(in the rows, 128 means zero)
Known rows, with every step that occurs
w > y: [147  93 148 128 118 118 103 132 118 137 138 145  93 136 100 121 163 138
 109 161 128  91 128 141 135 147 149  97 123 137 132 131 102 125  79 101
 139 152 109  86 147 106 135 114 132 120]
a > t > r > n: [ 96 114 130  99  73 133  93 118 142 122  96 105 122 167 109 146 186 143
 107 146 171 121 105 174  72 106 101  76 105 158 148 117 151 117 127 175
 127 168 181 129 140 104 117 125 177  73]
t > k > n: [118 154 124 106 126 109 104 132 148 122 180 138 118 129 121 135 122 160
 108  84 169 127 123 123 156 115 134 121 143 152 127 125 164 161 160 112
 106 133 147  94 175 160 111 109 141 131]
u > k > n > r: [143 143 135 116 186 137  81 150 137 137  92 152 125 147 133 141 154 168
 136 102 156 137 106 148 128 134 186 106 110 136 121  81 151 122 128 140
  74 160 172  77 166 157 133 110 127 106]
q > a > t > r: [121  99 114  93  90 151  98 145 158  97 114 112 119 179 113 131 159 140
 116 163 158 108 128 145  86 107 118  60 134 157 132 132 140 120 153 146
 157 156 149 103 138 118 121 108 145  97]
r > t > z: [105 153 106 121 128 133 108 105 125 136 120 106 115 107 122 184 161 138
  88 145 150  97 150 112 113 148 143 124 107 131 131 118 109 163  99 127
 127 159  87 106 176  79 113 124 135  95]
z > t > k > u: [108 132 125  71 121 105  96 148 160 115 137 141 108 105  95 128 169 113
 108  84 149 111 155 118 147 170 102 128 113 131 142 140 112 169 145  87
 151 136 117  89 165 176 133 102 124 147]
p > y: [158 144 106 105 120 110 111 163 135 127 122 136  97 157 128 140 125 138
 120 160 138  85 122 121 119 148 160 144 130  95 122 117  94 144 157 113
 129 164 112 105 158 107 109 119 137 111]
a > q > z > t: [112 108 148  90  94 114  74 148 131  94 111 174  86  97 166 198 141 113
  95 155 164  87  97 145  90 159 104 112 113  93 129 144 117 134 135  79
 139 165  64 139 176 141 156  10 124 131]
k > t > r > n: [ 85 134 134  98 109 130 102 157 139 153 124 110 137 156 101 151 238 150
  95 145 136 126 104 174  95 117 119  95 123 118 146 119 143 128 112 148
 130 154 163 149 117 118 131 106 186 106]
g > u: [135 132 110 137 112 144 109 122 126  95 144 135 118 132 121 154 129 142
  92 158 163  92 149 136 112 158 112 121 147 123 110 137 119 133 133 111
  86 179 124  96 161 124 140 125 120 117]
u > k > t > a: [111 139 142 133 152 129  99 163 127 153 113 139 126 144 114 150 174 199
 123 114 122 136 114 153 123 147 159  82 122 118 119 127  85 157 139 109
 106 152 159  66 133 146 143  85 145 131]
t > z > q: [123 113 124 149 134 134 127 116 110 156 160 109 100  98  98 203 168 128
  99 145 162  83 141 107 137 141 119 138 117  79 120 140 107 151 102 119
 136 142  93 127 171 117 111  58 116  95]
r > n: [108 136 161 100  90 131 117 129 142 136 127 113 124 129  99 148 158 136
  94 150 145 117 124 146 106 114 127 121 103 105 144 125 132 112 113 128
 107 161 149 127 141  92 121 109 164 117]
n > k > t > z > q > a: [ 87 130 138 121 150 169 119 141 120 143 164  75  97 126  37 173 205 158
 116 139 152  65 172  61 153 144 129  96 123  86  99 153 170 140 130 125
 165 135 108 115 155 127 121  43 118 130]
w > y > p: [162  91 161 152 109 126 105 139 135 139 147 157  91 145  97 113 187 134
 120 146 142  92 121 141 123 140 121 144 146 135 146 107  83 132 121 118
 135 131  98  95 117 104 136 119 141 126]
y > w: [134 143 102 117 112 119  95 173 120 109 120 125 135 114 115 140 129 159
  91 128 133 117 116 142 120 124  97 111 145 123 147 116 120 112 119  98
 100 159 119  92 112 128 123 120 162  92]
a > q: [129 108 143 121  91 105 104 126 132 113 138 157 107 124 141 167 131 139
 101 169 152  97  99 130 105 129 109 100 149 110 119 138 119 159 131 106
 116 160 121 111 158 117 155  73 141 122]
e > j > m: [133 161 143  95  95 113 118 167  98 121 129 136 120 117 144 141 138 141
 121 141 127 121 159 135 164 169  96 105 112 113 125 142 121 137 160  77
 120 162 133 149 147 148 135  89 141 139]
k > n: [134 142 118 117 123 131  92 133 124 144 135 143 130 135 136 144 143 154
 111 122 165 125 109 142 142 139 145 118 151 118 130 128 164 139 138 125
 107 142 142 109 156 130 117 111 140 133]
e > j > p > y: [179 140 101 127 113  96  71 155 123 115  87 142 106 147 126 151 142 155
 119 152 147  81 122 108 182 145 163 154 120  90 138 143  78 145 240  77
 137 172 140 145 145 131 117 105 129 132]
r > t: [125 147 106  97 127 136  83 127 143 129  81 128 126 124 108 165 154 132
 106 151 127 112 154 135  98 146 135 111 113 138 133 116 116 149 104 119
 116 169 118  99 170  82 109 114 150 110]
k > t: [111 141 119 123 137 129 105 149 119 145 119 129 130 141 108 137 193 144
 108 152 120 116 132 139 138 149 137 116 131 126 114 129 118 146 122 115
 121 156 119 109 139 129 130  93 140 134]
g > u > k > t > r: [126 133 106 161 153 152  93 142 132 116 126 138 123 174 110 150 209 174
 106 116 148 104 128 156  97 156 122  76 147 146 114 113 111 144 141 133
  92 180 171  67 132 158 153 105 123  87]
q > z > t: [119 124 127  91 123 136  87 161 128 103  96 142 102 100 141 181 154 104
 103 134 146 101 126 150 110 168 120 126 101 107 133 134 103 116 121  96
 133 160  64 138 152 147 129  42 121 130]
j > e: [139 132 114 130 117 137  96 110 132 141 115 133 110  97 101 138 139 102
 113 168 106  95 133 128 150 124 140 122 130  81 135 125 113 130 122 130
 116 122 130 146 132 133 150 105 124 107]
u > k > n: [143 151 143 136 148 143  91 131 128 142 115 151 124 153 131 134 138 176
 123  84 155 132 107 138 124 140 162 111 137 132 134 109 145 139 142 133
  91 154 175  69 157 141 124 102 118 115]
a > q > z > t > k: [ 95 117 154  81  97  89  91 153 160  75 155 172  77  92 154 190 129 116
  91 117 181  86 117 134 105 143  88 113 101 129 126 150 123 157 150  77
 138 158  68 118 190 170 154   4 124 132]
n > k > t > z: [ 81 160 117 141 140 137 119 123 100 133 151  98 108 120  78 154 188 169
 111 113 146  87 138  82 150 152 132 107 131 130 105 138 160 159 103 132
 128 134 103 119 132 137 124 121 129 108]
e > j > g > u > k > t: [111 159 141 196 123 162  83 185  90  64 110 126 137 163 134 164 192 209
  97 116 147 111 151 118 178 171 117  80 121 161  88 143 118 150 168  70
  73 203 171 100 186 148 164  81  98 138]
z > t > a > q: [114 103 148  85  70 105  87 130 141 132 121 167 123  91 138 196 126 147
 103 152 171 107  91 152  93 149 120  85 112  95 132 142 109 165 167  81
 148 145 104 127 165 150 171  61 155 125]
j > p > y: [172 142 100 103 136  98  86 151 151 136 100 163  98 156 112 150 137 153
 120 158 155  84 107 110 148 140 172 164 127  90 133 127  63 148 209 100
 123 166 135 105 129 143 104 103 124 110]
z > t > r: [125 108 108  89 110 135  91 135 151 130  99 137 140 122 103 172 170  97
 114 120 146 117 105 157 100 150 115  97 114 131 149 112 116 132 127 107
 146 144 105 138 127 168 136 100 149  94]
y > p: [145 120 135 136 108 133 112 148 147 127 136 149 113 133 115 142 162 122
 123 138 145 112 120 134 109 126 100 162 156 116 136 100 101 145 156 127
 105 136 100 113 113 119 126 114 144 124]
t > r > n > k > u: [ 94 125 139  69  96 132  99 159 152 133 122  88 107 140  58 146 200 144
 109  96 147 104 122 127 101 132  73  80 145  98 147 152 177 130  94 162
 137 130 182 141 103 123 123 157 183 122]
n > r > t > a > q > z: [104 120 131  59 128  99  68 182 157 109  95 156  88  86 189 235 138 178
  95 183 160  94 118 170  75 137 133  70  86 106 103 123 118 148 110 117
 111 177  86 124 185 102 148  39 185 128]
g > j: [134 118  88 107 102 130 133 128 158 154 144 139 104 117  98 149 124 123
 128 139 155 113 109 152 115 148 130 105 129 122 127 131 103 144 101 125
  99 151 131 121 134  78 121 105 138  94]
e > j > p > y > w: [184 157  89 125 117  92  48 184 108 106  78 129 122 140 134 147 132 185
 102 137 146  86 107 125 183 134 133 147 137  92 147 133  79 118 244  66
 123 176 141 125 117 139 116 107 151 107]
a > q > z > t > r: [113  90 133  86  93 111  77 165 142  93 117 171  89 109 173 217 164 102
  94 143 171  84  71 167  73 149  86  83 131  98 131 138 121 135 129 102
 155 158  74 159 148 158 163  21 143 109]
n > k > u: [121 128 120  95 129 131 100 159 136 119 119 108  96 121  72 132 161 146
 123 106 136  94 151  92 144 160  93 102 158 103 126 157 158 154 103 129
 123 135 143 102 131 134 122 143 139 144]
g > u > k > t > r > n: [104 142 140 136 126 159  94 130 142 127 121 117 128 181  93 144 230 181
  89 121 155 111 121 163  83 137 121  84 128 134 129 108 127 118 141 149
  86 188 202  91 134 131 154 110 149  81]

Rows
[114 145 127  83 105 129  98 120 161  95 161 126 112 162 118 100 125 167
 119 113 193 116 153 116 143 102 142  87 127 180 126 137 193 136 204 138
 138 146 166  64 197 141 106  94 123 139]
q > a > t > k > n
[127 158  98  78 167 134  57 135 149 151  65 133 146 125 131 169 171 157
 123 141 158 130 141 156 122 147 174 105  95 150 126  85 173 131 117 144
  96 165 140 104 197 112 114 125 169 111]
k > n > r > t
[112 126 138  78  97 104  73 169 140 112 110 159  85  91 181 231 123 178
  87 168 161  89 114 159  69 138 122  72 121  97 113 149 110 168 124 108
 124 164  91 121 179  85 137  36 176 139]
r > t > a > q > z
[114 147 100 107 191 142  78 105 127 186 102 106 123 102 116 219 201 152
 114 136 183 102 147 130 135 152 173 126  79 106 119  95 170 153 105 153
 120 159 115 122 222 109  98  74 148  91]
k > n > r > t > z > q
[137 162 118  97 194 144  59 134 156 150  45 141 135 148 127 162 166 172
 129 109 150 134 133 148 113 145 192  97  87 159 128  69 153 137 123 156
  81 182 170  61 194 120 125 111 147  95]
u > k > n > r > t
[172 136  74  93 123 102 111 128 182 171 114 169  84 149  97 147 123 153
 137 145 173  89  89 130 139 154 173 153 122  94 137 129  57 157 196 110
 111 166 151 115 127  99 102  99 127  97]
g > j > p > y
[134 139 112  93 158 129  89 148 136 138 114 144 133 129 139 147 148 149
 121 137 163 130 109 155 143 136 170 117 116 125 117  97 176 129 126 134
  92 149 136 118 167 145 122 117 157 118]
k > n > r
[104 124 129 120  95 145 126 110 125 102 151  98 107 145 125 134 149 148
 103 174 174  93 149 111 115 121 142  95 112 138 126 140 137 129 151 142
 153 150 107  90 170  94 113 103 110 101]
q > a > t > z
[ 85 132 122 150 157 147 117 120  99 160 143  85  97 111  46 190 210 159
 117 121 153  75 157  76 157 157 113 107 120 101 105 147 160 163 102 134
 146 140 105 123 160 141 119  60 124 107]
n > k > t > z > q
[109 130 141 178 185 150 116 129 100 171 136 115  98 134  92 191 225 162
 113 118 134  98 143 111 137 158 144 126 111 101 115 121  91 160 113 127
 132 160 132  78 177 137 129  30  95  98]
u > k > t > z > q
[150 154 125 155 141 155  81 110 123 121 128 156 127 158 133 139 133 183
 110 100 180 112 126 143 120 157 152 110 154 134 119 115 149 138 164 132
  68 180 180  55 179 145 140 114 101 109]
g > u > k > n
[160 155  87  98 114 100  88 189 119 109 121 129 110 146 130 126 115 170
 111 139 137  91 107 137 119 143 133 137 140  98 133 113  99 117 161 105
 112 166 117  83 130 115 106 121 163  83]
p > y > w
[ 81 132 141  96  75 138  86 110 145 113  82  85 110 162  57 149 173 158
 128 114 182 107 121 135  73 103  84  54 109 167 141 127 200 111 121 188
 129 155 191 128 128 125 120 139 179  71]
a > t > r > n > k
[ 88 121 143  47  95 145  77 142 163 142  86  99 124 121  46 154 211 121
 114  79 155 110 120 125  92 155  79  83 114 100 161 142 176 126 115 147
 159 130 163 149 118 154 138 138 174 112]
z > t > r > n > k > u
[126 142 123 165  71 147  99 180 101  52 141 125 134 127 145 190 134 171
  83 137 171  97 153 115 171 156 100  88 132 148  89 160 134 141 155  63
  79 186 134 142 181 134 148 115 124 140]
e > j > g > u
[120 107 137 120 123 155 137 140 130 139 178 100  99 110  90 189 164 123
  96 167 161  73 155  93 134 126 138 124 116  67 117 148 118 133 123 112
 162 143  93 110 166 104 109  47 108 120]
t > z > q > a
[128 159 119  86 182 135  62 148 159 164  60 140 138 128 135 182 152 209
 137 102 160 145 124 162 105 145 201  76  87 140 125  79 139 142 136 145
  92 161 175  68 183 125 133 117 171 104]
u > k > n > r > t > a
[103 152  99 102 161 129 108 128 136 137 105 100 125 101 126 188 177 143
  92 160 151 102 152 128 113 151 165 117  73 137 113  86 120 149  82 134
 111 166  87 110 185  96 122 133 148  80]
n > r > t > z
[122 103 145 104  74  95 104 144 134 127 153 159 111 106 148 191 109 174
 102 169 170 102  89 143  96 127 115  79 145  92 112 147 110 172 143  95
 120 146 120 113 144 125 162  81 165 129]
t > a > q
[122 141 137 147 163 140  96 153 122 140  97 135 122 162 106 131 195 164
 121 118 111 125 130 134 120 152 150 107 126 140 122 113  98 149 119 113
 106 170 156  65 144 136 139  82 120 116]
u > k > t
[108 144 102  52 168  98  82 167 188 115 110 118 106 112 109 149 183 136
 110 117 135 113 185 125 134 150 130 110  96 162 120 111 125 171 106 122
 121 159 136  71 192 124 123 133 164 127]
n > r > t > k > u
[103 139 122  67 135 125  88 140 177  88 138 120 116 161 124 106 134 171
 127 136 202 126 151 128 144  97 165  83  92 186 115 108 208 123 186 150
 121 153 164  64 203 157 112 103 139 123]
q > a > t > k > n > r
[ 95 119 145 109 107  99  94 191 117 122 152 165  87 109 186 204 169 192
  90 166 156  94  94 165 104 146 119  81 142  79  96 163 116 166 137 100
 129 154  90 132 148 127 148  15 161 158]
k > t > a > q > z
[116 100 148 104  84  98  98 186 131 102 159 164  76  96 189 212 111 176
  89 161 168  91  88 158  90 131 105  87 142  77 107 168 107 149 130  93
 121 147  88 135 147 118 150  28 165 149]
t > a > q > z
[ 96 144 163  89  90 141 111 125 140 119 113  92 111 126  47 147 144 149
 109 123 158 100 137 110 107 113 106  96 110 121 136 136 178 106 105 142
 102 149 154 131 130 113 121 129 168 112]
r > n > k
[122 144  98  73 155 130  80 146 162 125  64 121 128 116 112 173 164 129
 113 166 136 116 158 141 108 143 158 106  81 149 121  85 124 135  93 131
 104 175 111  98 177 102 120 122 170  96]
n > r > t
[123 142 119 141  94 149 117 172 131  70 154 145 119 133 133 187 133 169
  87 145 175  99 144 118 134 151 110  94 135 149  95 146 122 145 123  83
  72 182 131 111 172 148 136 115 115 123]
j > g > u
[118 147 123 155 141 146  95 145 122 138 131 137 122 148 115 156 172 214
 110 126 154 112 141 154 113 169 149  84 128 119 102 131  89 151 161 109
  83 179 166  57 146 147 158  98 126 120]
g > u > k > t > a
[106 125 100 116 136 122 100 168 133 141 123 125 135 156 114 151 213 142
 112 141 126 118 109 159 118 139 125  92 151 132 124 119 124 150 117 127
 134 148 132 126 111 145 133 106 159 107]
k > t > r
[111 169 132 175 144 162 101 183 123  85 127 152 126 170 122 168 188 205
 101 119 153 116 144 123 135 169 128  84 127 164  88 125 101 153 139  90
  63 194 175  67 170 161 153  83  99 120]
j > g > u > k > t
[101 129 113 146 101 126 116  89 102 117 132 111 104 133 136 151 157 149
 109 146 177  97 131 121 117 137 126 107 117 151 120 130 126 153 127 152
 132 158 108 100 170 108 116 116 112  80]
a > t > z
[122 136 137 140  81 131 101 202 107  73 120 122 132 123 144 187 140 160
 101 128 143 120 130 120 183 132 113  86 116 144 106 151 127 149 135  65
  99 165 129 156 165 134 129 100 136 150]
e > j > g
[130 152 112  58 103 111 155 141 156 177 168 168  97 120 109 133 125 140
 141 136 153 126 130 156 115 180 109 103 113 116 124 131 104 152 115 113
  96 156 146 122 128 119 120  90 138 101]
g > j > m
[154 125 121 138 110 119  73 137 125 110  90 132 127 119 119 168 155 148
 102 141 148 106 125 122 182 126 126 129 125 110 137 152  97 139 193  71
 125 158 144 145 129 140 134  99 128 145]
e > j > p
[180 150  50  89 125  92  86 155 164 164 109 164  97 136 101 140 117 181
 130 131 173  88  73 141 141 142 148 145 138 102 153 120  61 136 194  98
  98 168 149 100 100 106 106 105 150  65]
g > j > p > y > w
[ 96 141 157 119 135 139  99 151 145 152 103 117 126 178  94 142 235 167
 103 114 131 135  98 164  85 116 133  85 117 128 151 102 120 126 120 151
 112 168 198 102 120 128 141  92 165  92]
u > k > t > r > n
[113 123 124  66 118 101  75 146 163 132  85 150 121 103 152 213 138 173
 109 183 159 110 117 154  82 134 144  69  91 117 111 111 126 163 125 118
 108 171 116 113 185 100 155  90 198 110]
n > r > t > a > q
[ 90 143 115 149 142 123 126 132 100 151 162 113 122 127 127 155 198 157
  98 146 145 104 127 119 153 154 140 132 131 112 115 129 118 168 113 118
 130 145  95 119 147 123 128 100 122 115]
k > t > z
[136 145 138 185 102 161  92 179 107  46 115 136 125 144 141 185 137 189
  93 111 162 104 149 115 159 155 111  79 121 158  99 142 111 139 157  67
  64 195 168  99 181 146 159 100 100 126]
e > j > g > u > k
[133 149 135 162 122 158 110 172 129  72 136 159 112 151 129 180 132 185
  99 115 170 107 141 116 122 152 122  80 126 162  98 126  97 144 132  93
  52 192 164  66 170 154 146  94  89 110]
j > g > u > k
[109 137 128 196 179 158 109 105  95 153 154 117  96 138  99 191 221 175
  98 128 164  74 159 112 129 179 130 125 122 102  99 128 101 154 136 129
 109 184 139  61 188 138 140  46  80  87]
g > u > k > t > z > q
[177 157  83 105 131  94  64 170 137 126  96 155 110 145 115 144 128 188
 106 137 158  90  89 130 145 130 137 155 138  91 153 120  69 128 215  87
 114 170 137  93 106 147 104 106 144  89]
j > p > y > w
[ 97 150 138 167 168 138 119 130 107 145 141 124 114 149 119 147 200 169
 107 119 136 108 121 116 133 151 162 116 119 125 120 112  94 163 112 121
 119 153 123  75 148 134 143  90 100 101]
u > k > t > z
[ 91  98 169  62  66 116  77 148 155 108 114 153  98 113 155 212 182 118
  80 145 178  92  71 179  53 131  81  91  99  85 152 138 141 113 128 118
 146 161 109 177 149 131 161  26 171 104]
a > q > z > t > r > n
[114 128 137  94 125 134  91 121 160 119 154 117 100 154  91 137 154 163
 124 116 200 107 168 110 142 104 123  92 113 148 124 147 196 135 198 144
 157 153 177  69 220 147  87  36 124 130]
z > q > a > t > k > n
[ 98 152 120 122 143 135  95 146 124 127 109 108 116 143  67 135 175 161
 127 120 131 107 144 101 137 149 119  94 134 146 111 140 165 147 113 122
 115 149 135 110 130 144 129 111 149 129]
n > k > t
[ 86 129 143 104 108 107  81 185 115 108 138 142  77 107 136 198 150 206
 111 134 161  84 106 126 116 145 100  55 144  97  93 169 163 164 133 114
 125 143 102 133 136 145 156  32 167 159]
n > k > t > a > q > z
[106 125 154 153 179 164 123 146 118 156 148 101  96 145  81 167 218 160
 105 142 135  87 155  96 132 141 162 113 113  85 115 132 103 141 138 119
 156 157 131  69 165 123 129  17  88 123]
u > k > t > z > q > a
[ 80 127 152  63  93 145  83 158 159 105  91 106  97 116  79 199 178 120
 105  96 169  95 110 145  73 138  85  87  93 112 150 133 173  88 106 145
 145 139 112 177 121 156 130  72 173 101]
q > z > t > r > n > k
[141  93 141 101 124 149 114 163 147 131 135 108  98 128  75 168 156 113
 110 176 136  86 166 111 119 119 131 107 119  77 121 147 123 115 134 102
 144 153 122 105 162 112 112  40 131 137]
z > q > a
